Every row comes from one small tree of marks. Brackets hold a mark, then the marks that hang from it, in alphabetical order. Every link used is in the known rows. Which tree was each row made from?
Known rows:
(remig (fotukir (viba datip))): [ 3.79, -1.52, -0.02, -0.66,  2.37,  1.97,  1.85,  4.07,  1.37, -0.64,
  2.60,  2.64,  0.00,  0.89, -5.71, -1.80, -2.61, -3.89, -1.59,  0.10,
  0.61, -1.93]
(datip dedi): [ 1.14, -0.77, -1.38, -0.91,  0.21,  0.77,  2.26,  0.25,  1.49,  1.34,
  1.96, -1.63, -1.64,  0.84, -0.71, -2.12, -0.57, -0.93,  0.04, -1.44,
  1.89,  0.19]
(dedi (datip (viba fotukir))): [ 2.32,  3.35,  2.59, -0.08,  3.15,  3.22, -1.34, -0.83,  1.69,  0.79,
 -0.48,  0.94, -2.00,  1.29,  0.02, -2.19, -0.47, -5.41,  1.71, -2.55,
  1.26,  1.01]
(filipit (fotukir (viba (datip dedi)))): [ 4.50,  0.72, -1.32, -1.93,  3.06,  3.22,  3.78,  2.58,  2.16,  1.59,
  2.28,  1.37, -0.38,  2.42, -2.80, -3.02, -2.79, -2.25, -0.63, -1.62,
  1.55, -2.38]
(viba datip): [ 2.42, -1.23, -1.17, -1.67,  0.65, -0.03,  0.97,  1.53, -0.49,  0.70,
  1.75,  0.27,  1.37,  0.31, -1.55, -1.51, -0.94, -2.92,  1.42, -1.47,
  2.04, -1.13]
(tugib (kunidav (filipit fotukir))): [ 0.09,  6.39, -2.12, -2.00,  1.30,  3.14,  0.22, -0.71,  2.26,  1.50,
 -3.35, -1.05,  3.67,  0.76,  1.30, -2.56, -3.17, -2.25,  1.27,  0.29,
  1.18, -2.05]
(filipit kunidav): [ 1.66,  0.96, -0.88, -2.32, -0.20,  1.47,  0.05,  2.38, -0.17, -0.38,
  0.74, -0.79,  1.26, -0.97, -1.24,  0.64,  1.79, -2.34,  0.15, -1.27,
  0.49, -1.45]
(datip dedi (viba (fotukir remig))): [ 3.05,  4.30,  2.58,  0.30,  3.71,  2.35, -0.20, -0.60,  2.69, -0.14,
  0.72, -0.43, -2.01,  2.13,  1.60, -1.92, -3.39, -3.77,  0.74, -0.66,
 -0.83,  1.35]
(filipit fotukir (kunidav datip)): [ 2.83,  2.59, -1.27, -4.17,  1.68,  1.80, -1.08,  3.83,  1.04,  2.32,
  0.70,  0.97,  2.40,  0.31, -0.73,  1.50,  0.28, -3.49,  0.38, -2.15,
  1.55, -2.26]
(dedi (datip (viba (fotukir remig)))): [ 2.51,  4.10,  4.01,  0.43,  4.95,  3.38, -1.62, -0.39,  2.28,  0.65,
 -0.42,  0.31, -2.82,  1.00,  1.88, -1.63, -1.92, -5.66,  0.93, -1.17,
  0.43,  1.18]
(filipit (fotukir remig) kunidav): [ 2.45,  4.70,  1.10, -1.83,  3.63,  3.22, -0.33,  3.59,  1.70,  0.69,
  0.02, -1.47,  1.99, -0.06,  2.63,  1.59, -1.19, -2.42, -1.46,  0.30,
 -0.52, -3.01]
(viba (datip dedi) fotukir): [ 4.05,  1.20, -1.76, -0.95,  1.28,  1.30,  1.49,  0.49,  1.94,  1.08,
  3.48, -0.75, -0.17,  3.25, -1.74, -1.73, -1.48, -3.18,  1.33, -1.89,
  2.58, -0.84]
(datip dedi viba): [ 1.56,  0.11,  0.34, -0.94,  1.04,  1.01,  1.34, -0.65,  0.43,  0.01,
  1.30,  0.27, -1.85,  0.58, -0.94, -2.93, -1.62, -2.94,  1.29, -2.15,
  0.28,  1.53]
(tugib (kunidav (datip dedi) filipit)): [ 0.26,  1.50, -3.91, -3.54, -0.32,  0.75,  1.10, -0.68,  1.67,  1.25,
 -0.25, -0.65,  0.08,  0.85, -0.88, -2.47, -2.88, -4.16,  2.32, -1.84,
  2.54,  0.81]
(kunidav (datip dedi) tugib (viba (fotukir remig))): [ 2.59,  3.11, -0.34, -3.89,  2.50,  2.32, -2.21,  0.78,  2.31, -0.96,
  0.02,  1.68, -0.11,  1.20,  0.24,  1.31, -2.60, -2.82,  0.11, -1.87,
  2.48, -0.18]
(tugib (kunidav (datip dedi) (filipit fotukir) viba)): [ 1.97,  4.78, -4.19, -5.11,  1.69,  2.97, -0.40,  0.01,  3.20,  1.00,
 -2.74,  0.38,  2.08,  1.95,  0.05, -2.21, -5.46, -5.16,  2.52, -2.98,
  3.46, -1.19]
(kunidav datip filipit tugib): [-0.89,  0.44, -1.08, -3.30,  0.43,  0.91, -1.24,  0.03,  0.30,  0.58,
 -1.10,  1.76,  3.04,  0.60, -0.53,  0.08,  0.37, -2.84,  1.01, -1.32,
  1.84, -1.10]
(filipit (fotukir remig) (kunidav (datip dedi) tugib viba)): [ 2.47,  2.88, -1.13, -5.55,  2.85,  3.42, -1.44,  3.69,  1.08, -1.24,
  0.46,  0.14,  1.40, -0.22,  1.24,  2.51, -1.79, -3.51, -1.39, -2.38,
  1.50, -2.32]
(fotukir remig (viba datip)): [ 4.00, -0.43,  1.50, -1.14,  4.28,  2.31,  2.38,  3.27,  1.24, -0.71,
  1.47,  1.98, -1.08,  0.13, -1.56, -1.23, -3.24, -3.11, -0.69,  0.40,
 -0.35, -1.42]
(kunidav datip): [ 1.51, -0.54, -0.51, -2.85,  0.60, -0.34, -0.83,  1.56,  1.06,  2.47,
  0.59,  1.87,  0.36,  0.14, -1.22,  0.01, -0.61, -2.75,  1.68, -1.67,
  2.10,  0.25]

Which tree is each row?
[ 4.10, -2.67, -1.01, -0.57,  2.12,  1.87,  3.35,  3.55,  1.90, -0.77,
  4.19,  1.65, -1.69,  1.83, -6.04, -2.44, -2.95, -3.77, -1.96, -0.58,
  0.99, -1.18] => (remig (fotukir (viba (datip dedi))))
[ 0.91,  1.05, -1.96, -3.66,  1.14,  2.72, -1.07,  0.08, -0.32, -2.75,
 -2.61,  1.14,  4.95,  0.86, -1.12, -0.90, -1.52, -3.70,  1.85, -2.03,
  2.52, -3.15] => (kunidav filipit tugib (viba datip))
[-0.42,  2.96, -1.09, -2.95,  1.16,  3.20, -1.72, -0.46,  0.95, -2.65,
 -4.21,  1.13,  4.19,  0.54,  0.03, -0.47, -0.87, -2.20,  1.01, -1.30,
  1.66, -2.80] => (kunidav filipit tugib viba)
[ 0.97, -1.03, -2.51, -5.11, -0.35,  0.83, -0.96,  0.77,  0.08, -0.94,
  0.44,  2.01,  0.33, -0.40, -1.96, -0.01, -0.90, -2.43,  0.63, -3.29,
  3.41,  0.22] => (kunidav (datip dedi) tugib viba)
[ 4.02,  3.37,  1.20, -0.31,  3.65,  1.84, -0.69,  1.70,  2.12,  0.66,
  1.33, -0.11,  1.01,  1.98,  1.13, -0.29, -2.91, -3.52,  0.65,  0.47,
  0.72, -1.41] => (viba datip (fotukir remig))
[ 1.66,  3.50, -1.91, -3.78,  2.51,  4.08, -1.04,  0.89,  0.59, -1.30,
 -3.25,  0.98,  6.19,  1.82,  0.36, -0.96, -2.68, -3.70,  1.09, -1.80,
  2.56, -4.58] => (kunidav (filipit fotukir) tugib (viba datip))
[ 2.08,  1.52, -1.01, -4.39,  2.63,  1.91, -2.17,  1.06,  2.74,  0.08,
 -3.44,  2.42,  2.59,  2.29, -0.63,  0.15, -3.30, -5.03,  3.31, -3.27,
  2.95, -1.61] => (kunidav datip filipit viba)
[ 2.56,  1.13, -4.19, -4.16, -0.52,  1.05,  1.18,  0.23, -0.21, -1.40,
  0.09, -0.56,  0.70, -0.66, -2.02, -2.69, -3.92, -3.50,  2.13, -2.37,
  3.28, -0.01] => (tugib (kunidav (viba (datip dedi))))
[ 1.80,  3.16, -1.40, -3.21,  4.22,  4.44,  0.46,  0.97,  1.69, -1.67,
 -1.54, -0.71,  3.49,  2.66,  2.15, -1.00, -4.64, -3.81, -0.39, -1.50,
  2.22, -3.70] => (kunidav (filipit (fotukir remig)) tugib (viba (datip dedi)))
[ 2.38,  5.19, -1.06, -2.20,  3.95,  4.17,  1.83,  1.21,  2.39,  0.21,
 -2.07,  0.32,  2.51,  0.99,  0.19, -2.78, -5.39, -3.99,  0.28,  0.73,
  0.12, -2.52] => (tugib (kunidav (filipit (fotukir remig (viba datip)))))
[ 4.01, -2.47, -1.53, -1.82,  1.75,  1.89,  4.29,  2.14,  0.86, -0.08,
  3.42,  1.46, -1.87,  1.27, -4.51, -3.27, -1.92, -2.82,  0.06, -1.98,
  1.39, -0.80] => (fotukir (viba (datip dedi)))
[ 4.90,  3.22, -0.81, -2.56,  2.10,  2.46, -1.87,  1.20,  1.91, -0.52,
 -0.98,  1.55,  2.49,  2.30, -1.34, -0.41, -2.76, -4.12,  2.60, -2.16,
  2.74, -2.15] => (kunidav (viba datip fotukir))
[ 0.01,  2.67, -2.70, -3.52,  0.09,  0.68, -0.68, -0.35,  1.36,  1.15,
 -1.96,  0.78,  1.96, -0.13, -0.70, -1.53, -2.67, -4.13,  2.66, -1.17,
  1.95,  0.12] => (tugib (kunidav datip filipit))
[ 5.10,  2.69,  0.67, -2.71,  4.75,  4.34,  1.91,  5.19,  1.28, -0.57,
  1.52,  0.85,  1.22,  0.37, -0.58,  0.38, -2.32, -4.02, -1.57, -0.44,
 -0.67, -3.65] => (filipit (fotukir remig (viba datip)) kunidav)
[ 2.85, -0.97, -2.09, -4.52,  1.03,  0.76, -0.41,  1.46,  1.92,  0.47,
  0.29,  1.47, -1.04,  1.37, -1.71, -0.33, -2.76, -3.59,  1.96, -4.06,
  3.45,  0.22] => (kunidav (datip dedi) viba)
[ 2.75,  1.13, -1.47, -3.11,  2.65,  2.48, -0.54,  0.82,  1.48, -1.36,
 -2.62,  0.53,  3.62,  2.51, -0.67, -1.52, -3.58, -5.10,  3.18, -2.58,
  2.71, -3.04] => (kunidav filipit (viba datip))
[ 3.24,  5.99, -2.60, -2.71,  2.92,  3.59, -0.15, -0.57,  3.22, -1.86,
 -2.02, -1.43,  1.71,  2.40,  0.92, -2.32, -6.22, -5.62,  2.25, -1.24,
  2.09, -1.31] => (tugib (kunidav filipit (viba (datip dedi) (fotukir remig))))
[ 3.97, -1.58,  0.40, -1.19,  3.96,  2.32,  4.00,  2.95,  1.65, -0.69,
  3.04,  0.63, -2.82,  1.01, -1.71, -2.04, -3.52, -3.14, -1.01, -0.54,
  0.08, -0.60] => (fotukir remig (viba (datip dedi)))
[ 1.55,  2.74, -1.01, -2.38,  2.88,  4.49,  1.63,  1.27,  0.94, -0.37,
 -1.29,  2.14,  4.15,  1.71, -1.63, -2.08, -1.34, -2.52, -0.59, -0.42,
  0.64, -4.00] => (kunidav (filipit (fotukir (viba datip))) tugib)
